What can hang from each mark:
mipoz: vami
vami: mipoz narop
garov: pume
narop: garov gubat momure vami
momure: narop
pume: gubat
gubat: mipoz pume

In the rows, zero is written as 128.
Known rows, with every way that one mark hangs from another:
mipoz{vami{narop{garov{pume} momure}}}: [ 97 124 111 130 132 124 150 123 117 150  96 111  98  99 125]
momure{narop{garov gubat{mipoz{vami} pume}}}: [164 118  95 139 135 168 128 149 118 174 170 119 151 190 178]
mipoz{vami{narop}}: [ 89 138  81 107 122 169 144 133 135 143 116 114  62 101 145]
garov{pume{gubat}}: [105 195 210  70  88 123 101 113 115 119  95 147  87 106 116]
pume{gubat{mipoz}}: [100 122 154  85 122 152 118 118 133  93 109 130 107 147 130]
narop{momure vami{mipoz}}: [145 110  70 143 151 113 158  92 162  57 123 113 182  61 121]
vami{narop}: [ 97 159 111  69 147 160 155 134 126 137 147 144  61 126 134]
narop{gubat momure vami{mipoz}}: [164 125  84 172 118  91 138  98 149  56  82  66 174 113 109]
vami{narop{garov}}: [ 91 139 142  95 162 139 145 135 108 149 141 157  77 151 117]
narop{garov gubat vami{mipoz}}: [152 125 142 192 119  92  84 128 121 102  99 116 146 158  95]
vami{mipoz narop{garov gubat{pume}}}: [115 140 124 136 137 110 167 134 156 162 144 149 111 142  91]
pume{gubat{mipoz{vami}}}: [ 95 113 136  99 112 158 118 121 136 106  92 116 100 136 133]
garov{pume{gubat{mipoz{vami{narop{momure}}}}}}: [120 150 179  83  95 115 118 129 105 138  93 124 107  78 121]
garov{pume{gubat{mipoz}}}: [116 168 203  77  88 122  93 122 108 118 117 149 109  91 131]
vami{mipoz}: [ 72 149  94 121 125 157 156  99 190  70 178 166 142  82 127]
gubat{pume}: [151 164 141 102 144 146 113  96 182 119 174 169 116 132 174]

Rows:
[ 90 127 124 121 153  95 198 121 137 138 143 156 146  73  77] => vami{mipoz narop{garov{pume} momure}}
[123 147 208 176 122  54 108  90  96  93  70 101 170 176 103] => narop{garov{pume} gubat momure}
[110  80  95 134 134 156 116 147 126 123 167 133 132  97 170] => gubat{mipoz{vami{narop{garov}}}}
[160 135  78 138 132 161 137 152 111 150 151 114 144 170 135] => momure{narop{garov gubat vami{mipoz}}}
[133 112 128 164 150 114 103 122 134  99 145 163 155 108 108] => narop{garov vami{mipoz}}
[174  73 103 142 154 128 122 133 161 160 176 140 160  95 184] => gubat{mipoz{vami{narop{garov momure}}} pume}
[ 81 145 147  99 130 115 172 140 131 162 137 172 104  91  70] => vami{mipoz narop{garov{pume{gubat}}}}
[116 160 191  87  84 126  94 128 110 126 105 138 107  83 131] => garov{pume{gubat{mipoz{vami}}}}
[165 126 123 157 101 133  85 125 155 115 138 102 132 153 180] => narop{gubat{mipoz{vami} pume}}
[179 114  89 136 137 165 111 164  89 152 160 110 150 179 165] => momure{narop{garov gubat{mipoz} vami}}
[114 121 144 123 140 124 125 152  95 147 133 127  95 175 126] => vami{narop{garov gubat{mipoz}}}
[172 128 120  98 136 162 117 160  81 175 156 140 138 133 147] => momure{narop{garov{pume{gubat{mipoz}}} vami}}
[ 90 119 105 147 148  95 197 120 143 123 115 120 141 135  73] => vami{mipoz narop{garov gubat momure}}
[115 100 157 193 115 114  75 132 109 105 115 108 146 190 142] => narop{garov gubat{mipoz{vami}}}
[121 119 112 148 153  88 194 117 159 145 126 129 146 135  82] => vami{mipoz narop{garov gubat{pume} momure}}
[100 112 130  90 116 158 130 132 125 126  90 114  86 133 126] => pume{gubat{mipoz{vami{narop}}}}
[100  94 139 107 134 136 137 124 120 123  77 111 111 144 112] => pume{gubat{mipoz{vami{narop{garov momure}}}}}
[173  83 110 136 145 141 110 141 159 168 187 153 143 100 187] => gubat{mipoz{vami{narop{garov}}} pume}
[166 150 181 182  95  70  68 136 101 123  97 123 149 124  90] => narop{garov{pume} gubat vami{mipoz}}
[164 154  49 114 116 184 149 150 127 138 157 104 129 144 153] => momure{narop{gubat vami{mipoz}}}
[201 102 134 212 150  50 119  94 148 106  87  99 203 153  96] => narop{garov gubat{pume} momure vami{mipoz}}
[144 132 117 133 114 161 118 159  89 168 157 116 147 165 164] => momure{narop{garov{pume} gubat{mipoz{vami}}}}
